In the rows, zero is written as 128.
Known rows, with every step that occurs:
gopini-zerili-tume-zatenen-kavel: [151 173 134 112 152 117 107 138 125 131 129 147 147 122 135 115 178 136
 109 125 119 122 157 142 123  85 133 135 112 138 138 188 103 128 119 137
 139 148 136 144 159 120 124 166 103 117 125 111 109 133 104 119]
gopini-zerili-tume-fidem-raget-kotub: [156 155 140 102 106 131  97 133 114 132 123 161 127 101 116 151 194 129
 116 143 157 146 134 143  95 136 118 106 122 126 134 140 132 107 159 131
 131 179 116 117 138 122 105 151 191 125 103 106 118 149 129 123]
zatenen-tume-fidem-raget: [154 136 120 118 114 121 120 148 142 111 122 135 118 123  87 144 163 127
 126 142 161 114 140 135 106 114 146 108 129 110 132 138 138 145 150 135
 124 159 136 128 155 118  92 141 159 127 117 110 125 130 131 132]
raget-fidem-tume-zatenen-kavel: [139 126 131 120 148 121 111 142 135 121 146 117 151 124 112 118 185 149
 112 127 129 119 134 122 130  59 153 150 136 123 135 136 120 119 122 129
 124 131 132 130 143 126 138 135  92 120 120 124 125 105 124 135]
tume-fidem: [136 110  96 122 136 126 109 151 141 122 115 126 109 134  96 125 153 131
 121 131 161 123 143 145 120 116 153 121 133 117 121 128 127 115 154 131
 141 149 143 113 147 120 110 161 119 119 122 122 124 142 140 116]
zatenen-kavel: [134 130  86 122 154 113 112 147 157 114 130 104 116 141 105 119 171 118
 112 121 127 110 151 139 116  96 150 124 120 126 128 137 126 136 115 134
 139 136 129 135 140 133 120 164 145 117 129 117 116 129 126 111]
gopini-raget-kotub: [137 128  99 122  92 122 110 140 137 120 113 152 112 118 128 123 126 114
 103 110 155 113 111 154 100 118 133  90 133 129 133 151 134 113 130 134
 137 146 128 123 112 131 112 105 221 123 121 112 127 136 128 120]
soler-zerili-gopini-raget-fidem: [141 111 136 108 137 129 113 129 146 142 131 156 147 126 177 128 114 116
 110 131 144 135  91 132  99  90 139 125 127 119 143 130 132 102 108 133
 135 151 115  79 117 118 120  48 221 118 108 119 127 126 135 134]
kotub-raget: [134 120 101 131 138 124 125 141 139 112 130 114 112 139 113 101 115 118
 114 124 136 108 142 168 138 133 145 106 104 132 130 150 123 121 114 137
 149 131 127 119 145 133 124 138 149 118 125 123 117 145 134 109]
tume-fidem-raget-kotub: [144 126 113 121  90 129 109 147 132 116 122 126 112 115  85 158 193 131
 122 136 164 132 141 132 114 128 135  95 138 117 129 124 142 105 165 127
 125 169 127 112 134 124 115 152 194 125 111 112 128 137 128 129]
tume-fidem-raget: [149 119 115 117 131 125 115 149 138 124 119 114 115 123 106 161 155 134
 127 140 167 127 146 139 136 117 148 104 130 113 130 133 143 124 148 133
 133 166 145 122 147 119 104 154 182 123 113 123 126 146 128 130]
kavel-kotub-raget-fidem-tume: [136  98 117 125 121 132 117 123 134 117 154  95 128 130 111 102 110 137
 112 118 142 129 107 162 130 105 141 137 111 130 132 113 128 117 115 129
 131 113 114 114 143 134 142 126  69 106 108 128 128 125 171 115]
soler-zerili-gopini-raget-kotub: [133 121 114 114  68 131 112 137 146 131 133 171 127 126 140 128 148 113
 108 127 147 131 107 132  87 111 121  95 131 127 139 145 127  96 119 128
 130 162 102  92 113 122 142  93 204 115 110 107 130 133 114 130]
gopini-raget-fidem: [146 129 125 117 162 119 112 134 137 131 116 139 133 118 166 125  92 115
 105 114 154 116  93 155 110  93 148 119 129 120 135 136 139 119 121 139
 143 136 138 111 114 126  89  61 239 124 119 128 123 125 151 125]
zatenen-kavel-kotub-raget-gopini-zerili: [137 163 121 125 134 124 116 119 130 106 134 112 120 124 125 109 145  96
 113 107 141 131 134 168 117 137 120 133 102 130 135 132 124 113 121 141
 159 115 163 134 167 150 157 156  49 107 116 113 119 118 148  93]
gopini-zerili: [138 141 103 115 145 120 114 133 135 126 110 157 126 119 137 116 149 126
 108 122 149 118 115 154 105  97 145 126 125 121 129 148 121 111 124 135
 156 141 149 134 146 119 106 123 141 119 120 129 124 152 145 106]
gopini-zerili-tume: [144 146 121 106 145 121 103 130 132 135 122 159 129 116 143 111 127 131
 105 127 128 126 120 151  97 107 138 123 106 134 134 156 114 125 120 131
 150 147 123 129 141 118 108 138 156 115 118 117 114 150 145 107]
tume-zerili-lemas: [136  86 129 103 150 128 110 141 137 123 106 139 131 117 120 113 133 151
 121 131 121 123 147 114  99 137 159 127 130 137 124 157 117 124  99 125
 126 144 128 126 149 118 100 167 126 109 127 128 123 151 110 129]
tume-zatenen-kavel: [139 145 109 129 137 116 118 152 138 114 125 113 135 137 106 118 190 137
 112 122 128 106 164 133 139  79 149 124 130 128 133 169 112 126 120 136
 135 139 151 139 155 123 133 174 109 119 134 119 118 122 101 123]
fidem-tume-zatenen-kavel-kotub: [135 120 102 123 100 123 115 142 142 113 146  96 134 136  84 119 173 157
 114 111 142 114 150 127 142  66 142 138 130 133 132 161 113 132 118 128
 122 123 141 150 162 125 165 213   4 102 118 119 131 119 116 125]
zatenen-tume-zerili-gopini-raget: [142 135 126 113 107 120 123 143 146 121 119 168 130 130 136 111 133 133
 122 126 146  99 138 130  76 117 143 101 122 120 138 173 116 143 116 148
 101 144 159 116 148 119 100 112 174 120 114 111 120 124 120 140]
raget-gopini-zerili-tume-fidem: [143 155 143 107 131 130  93 127 116 135 115 161 125 107 127 124 127 123
 116 131 148 152 122 142  84 146 132 127 115 126 132 128 115 108 165 133
 158 151 151 112 152 126 114 151 125 117 113 106 114 127 152 106]
zerili-tume-fidem-raget-gopini: [153 142 157 110 120 128 100 135 127 132 125 118 126 108 119 161 106 129
 126 138 143 146 135 129 105 136 135 104 115 127 141 125 132 133 162 125
 138 163 143 112 142 126 115 172 195 119 108 101 115 118 138 129]
fidem-tume: [131 104  99 117 120 122 112 139 148 122 135 127 121 126 105 119 120 147
 112 126 148 111 123 134 111  96 154 121 128 125 128 134 126 131 116 124
 138 134 127 136 132 123 124 160 111 113 115 126 129 137 145 121]
zerili-tume-zatenen-kavel-kotub: [145 133 120 122 118 120 107 140 137 121 144  89 137 138  99 113 153 148
 110 112 115 121 158 136 132  79 136 130 113 148 137 179 103 141 121 128
 124 131 133 135 166 123 146 222  54 101 126 105 115 123 115 119]
soler-zerili: [130  85 100 111 129 125 120 140 148 124 127 157 131 127 118 127 121 124
 110 131 130 131 113 134 118 102 144 133 141 122 129 131 125 105 120 117
 138 145 111 107 141 115 140 138 156 115 121 125 134 142 124 115]
zatenen-tume-zerili: [135  96 112 114 121 117 124 146 141 108 115 173 130 126  91 110 133 139
 118 128 123 101 136 125  84 112 150 129 138 118 127 148 112 135 138 132
 111 133 146 125 160 115 107 154 139 123 126 119 128 126 131 122]
gopini-raget-kotub-kavel: [142 123  94 124 118 112 119 136 145 107 105 159 102 124 147 124 138 101
 105 120 151 110 130 166 105 123 129 111 123 125 138 151 133 104 104 120
 158 149 122 114 130 130 138 103 228 121 125 116 125 146 133 123]
kavel-kotub-raget-fidem: [137 101 115 131 143 130 118 126 137 114 140  94 126 138 122  98 105 119
 110 113 133 125 110 170 133 112 140 132 110 132 131 120 126 109 126 134
 143 117 130 101 146 133 132 124 108 109 119 127 121 128 173 108]
zatenen-tume: [137 129  99 126 117 115 121 144 154 107 121 143 117 134  91 101 122 122
 110 123 130  99 122 141  86  96 151 114 123 125 130 146 116 146 128 131
 136 137 129 132 144 122 104 136 120 119 130 112 124 124 144 117]
gopini-raget: [142 133 105 119 135 116 116 140 145 127 110 139 118 128 150 125  90 117
 108 111 162 110 115 157 120 111 146 101 123 124 133 164 133 130 114 140
 144 141 145 129 125 126  99 104 204 122 121 125 120 142 130 122]
kavel-kotub-raget-fidem-tume-zerili: [133  71 131 114 126 134 120 123 126 113 150 123 139 122 110 109 132 152
 120 125 137 132 120 146 127 122 138 153 128 125 127 115 125 102 124 129
 103 113 129 105 160 131 150 147  71 109 104 137 132 126 159 122]
kavel-kotub-raget-fidem-tume-zatenen: [137 108 140 131 112 134 123 129 117 118 155 105 145 126 110 101 126 156
 112 119 141 126 117 155 153  90 139 142 122 136 137 146 116 108 122 129
 131 112 133 117 159 126 154 139  24 108 112 130 131 119 146 127]
kotub-raget-fidem-tume-zerili-gopini: [132  98 145 113 141 135 118 130 132 124 156 127 141 131 126 101 160 154
 126 141 130 125 148 131 107 123 147 130 113 125 136 119 117 107 125 135
 104 128 128  92 150 129 136 114 116 115  99 127 119 125 143 136]

Rows:
[155 178 158 115 112 123 115 130 119 113 112 172 127 100 115 151 144 112
 125 137 167 135 115 136  81 130 132 118 131 105 138 124 132 125 167 139
 146 159 178 130 161 125  94 115 130 129 110 108 126 113 146 120]
zatenen-tume-fidem-raget-gopini-zerili
[141  90 137  99 146 123 113 131 127 129 121 167 147 105 162 136 110 146
 114 123 156 122 103 128 103 113 148 141 144 114 131 130 136 111 121 134
 106 133 140 114 130 122 108  83 203 123 106 138 129 125 138 140]
gopini-raget-fidem-tume-zerili
[131 131 129 134 125 125 121 133 133 112 129 119 114 127 114 107  81 109
 115 118 131 124 131 160 116 152 139 103 106 131 137 133 124 117 131 135
 158 125 152 117 144 141 139 135 136 118 124 114 114 116 142 106]
kotub-raget-gopini
[133 109  96 134 116 126 124 133 141 109 139  93 109 143 100 100 112 122
 114 111 141 114 136 173 143 126 139 112 105 137 129 150 121 124 116 135
 140 120 134 121 155 132 145 165  75 105 120 123 122 141 151 103]
kavel-kotub-raget
[148 134 115 122  72 127 113 147 136 105 126 146 111 117  67 143 194 122
 122 140 156 121 131 131  90 123 133 100 139 116 132 130 137 128 165 129
 118 165 121 119 141 124 102 144 169 129 116 100 128 122 132 130]
zatenen-tume-fidem-raget-kotub
[156 130 131 107 135 126 104 144 134 132 129 114 121 121 111 153 132 136
 123 144 148 134 153 139 122 124 141 101 113 127 134 145 132 140 142 128
 125 172 121 114 142 119 102 175 201 119 110 108 115 144 130 133]
zerili-tume-fidem-raget
[134 145 130 127 113 130 117 115 121 116 126 131 120 118 127 105 103 109
 111 107 151 135 111 175 115 143 123 122 107 131 136 133 118 104 131 138
 161 117 169 126 165 139 149 141  59 110 114 121 123 127 162  93]
kavel-kotub-raget-gopini-zerili
[139 148 112 122 123 120 112 139 152 133 123 122 121 137 153 114 107 125
 114 118 159 107 129 146 104  98 146  85 110 129 141 165 125 134 107 146
 140 146 151 116 123 123 103  99 192 115 114 113 115 137 130 129]
zerili-gopini-raget
[144 133 130 136 151 127 124 136 129 111 148  79 142 141 107 102 172 127
 113 115 128 119 142 158 158  96 136 140 115 135 137 148 116 110 123 140
 129 113 137 116 165 135 149 147  61 113 126 121 119 112 127 118]
tume-zatenen-kavel-kotub-raget-fidem
[129  99 104 115 108 130 117 139 156 133 141 141 132 138 118 117 136 133
 114 136 128 132 128 121 104  93 144 119 128 126 134 133 114 109 115 123
 136 152 115  95 140 112 145 136 133 109 115 115 128 138 125 121]
soler-zerili-gopini
[155 168 173 101 143 133 101 126 115 133 103 143 125  92 141 157 149 122
 128 140 161 156 128 125 102 154 140 113 125 123 138 132 139 114 130 132
 163 166 157 130 154 126  94 125 125 115 111 116 126 140 126 127]
tume-fidem-raget-gopini-zerili-lemas
[134 100 118 115 144 125 107 133 141 124 139 130 135 118 121 114 118 145
 109 126 139 124 102 134 105  84 156 142 133 120 131 103 130 118 129 122
 136 132 119 116 124 124 113 110 132 117 113 128 127 122 163 124]
raget-fidem-tume
[143 142 133 120 146 124 108 132 145 137 128 123 132 130 166 116 112 123
 111 119 153 116 107 148  96  87 149 105 114 124 143 135 130 122 117 146
 138 144 145  99 118 125  91  53 215 119 112 118 117 125 153 133]
zerili-gopini-raget-fidem
[137 117 116 110 105 125 116 137 150 137 129 155 130 134 161 129 113 117
 113 130 150 128 112 137 106 100 136 106 125 124 140 159 126 114  98 134
 140 154 124  97 128 119 133  88 195 113 110 115 127 139 114 132]
soler-zerili-gopini-raget
[130 108 123 105  67 130 107 138 133 126 135 162 131 117 123 126 168 152
 118 126 158 119 134 123  77 127 131  97 135 126 134 151 123 110 124 136
  96 148 137 111 124 128 132 131 157 116  98 114 128 129 116 143]
fidem-tume-zerili-gopini-raget-kotub
[139 111 139 101 116 132 110 126 145 143 148 160 149 121 173 132 113 130
 112 136 149 139  83 125  95  82 139 132 131 120 143 124 135 107 103 127
 125 150 101  90 115 120 134  51 184 112  98 123 132 124 135 142]
soler-zerili-gopini-raget-fidem-tume
[146  95 159  91 152 128 103 127 125 134 117 157 147  99 172 125 104 151
 118 131 140 131 102 115  97 124 154 140 135 130 133 141 136 121  90 131
 118 140 117 120 128 124  90  87 176 113 110 137 129 136 124 148]
gopini-raget-fidem-tume-zerili-lemas
[147 160 142 112 135 122 111 136 119 136 121 165 147 113 140 110 134 151
 107 127 130 125 132 151 119  94 137 125 116 139 138 190  99 119 130 134
 150 150 143 136 155 109 115 150 101 118 121 119 116 144 117 120]
gopini-zerili-tume-zatenen
[128  88 136 106 127 133 108 133 139 133 145 139 151 121 121 113 156 169
 123 138 135 127 132 109  85  99 157 139 135 117 133 112 117 109 131 130
 101 138 143  94 139 116 123 129 125 114 101 127 126 120 150 138]
raget-fidem-tume-zerili-gopini
[155 131 111 123  97 119 121 140 144  93 117 151 102 124  85 146 201 107
 121 150 150 119 153 145  92 128 130 120 130 111 137 130 135 118 144 113
 139 170 119 115 161 121 131 146 176 128 119 105 129 136 132 133]
zatenen-tume-fidem-raget-kotub-kavel
[136 162 136 125 142 125 119 121 120 117 120 152 125 114 140 106 112 105
 114 120 143 128 119 169 112 146 129 118 109 126 137 134 121 102 130 141
 164 129 161 124 151 140 135 111 118 121 118 120 118 128 149  99]
kotub-raget-gopini-zerili
[136 123  87 134 139 121 120 135 147 102 146  73 109 151  97 105 153 108
 115 112 131 112 154 166 144 117 133 120  98 136 129 143 125 132 102 139
 135 118 124 132 160 142 153 185  79 105 124 115 118 132 135 102]
zatenen-kavel-kotub-raget
[135  83 138 110 148 131 121 131 122 118 144 147 143 115 120 111 134 146
 119 138 131 126 130 138 125 130 146 145 127 121 128 119 126 102 126 131
 108 121 123 108 148 130 134 114 144 122 107 139 125 128 141 129]
kotub-raget-fidem-tume-zerili
[137 113 109 124 144 126 111 125 143 106 162  78 126 138 111 105 154 122
 114 119 133 121 128 155 134  98 136 145 107 132 132 107 131 126 106 131
 123 110 104 121 149 146 151 150  64 105 111 121 122 116 156 114]
zatenen-kavel-kotub-raget-fidem-tume
[134  85 129  96 127 130 107 135 134 124 121 147 131 113 112 117 138 166
 122 135 122 127 141 103 102 136 158 135 133 135 125 148 121 129  92 120
 118 140 115 132 147 120 116 178  79 105 116 129 129 148 112 135]
fidem-tume-zerili-lemas
[136 129 126 116  63 124 117 140 141 112 120 179 127 124 114 111 163 132
 117 126 142 103 132 126  50 125 129  90 130 124 136 163 114 128 133 144
  96 147 141 110 134 125 109 108 186 124 113 100 124 116 116 137]
zatenen-tume-zerili-gopini-raget-kotub
[139 114 123 123 122 125 110 134 134 118 154  95 151 128 101 117 172 156
 111 113 135 125 128 125 135  52 146 156 138 129 134 132 117 119 126 126
 120 120 141 132 153 123 152 166  23 108 117 124 132 105 138 130]
raget-fidem-tume-zatenen-kavel-kotub
[149 150 143 121  98 124 117 140 136 109 118 139 119 110  91 150 129 118
 127 137 159 128 127 130  91 125 140 104 131 111 138 117 136 139 165 133
 135 152 163 123 153 127 103 147 153 126 115 105 126 102 140 128]
zatenen-tume-fidem-raget-gopini
[150 161 151 113 130 127 109 131 116 127 108 150 126  98 133 165 150 121
 125 133 176 148 118 138 112 140 134 112 132 107 136 118 138 104 163 135
 152 162 185 124 155 126 112 126 161 126 105 120 129 129 138 120]
tume-fidem-raget-gopini-zerili
[140 137 140 122 114 121 117 134 137 122 120 116 131 109 121 152  89 125
 119 121 142 130 120 134 109 117 143  98 127 121 143 126 133 130 139 128
 144 149 170 127 137 130 116 146 208 122 113 116 126 114 139 125]
fidem-raget-gopini
[143 140 141 127 157 124 120 140 128 112 158 103 149 131 114 107 182 138
 115 131 128 116 149 144 152  91 144 143 116 129 138 143 119 113 117 136
 128 123 116 125 151 136 149 126  80 123 120 123 120 108 119 131]
kotub-raget-fidem-tume-zatenen-kavel
[136 134 110 121 122 118 114 149 140 113 144 118 137 133  97 124 181 153
 116 125 135 109 157 121 139  76 149 131 130 129 133 163 116 133 115 130
 129 133 136 148 150 124 149 183  60 116 122 120 125 121 104 131]
fidem-tume-zatenen-kavel
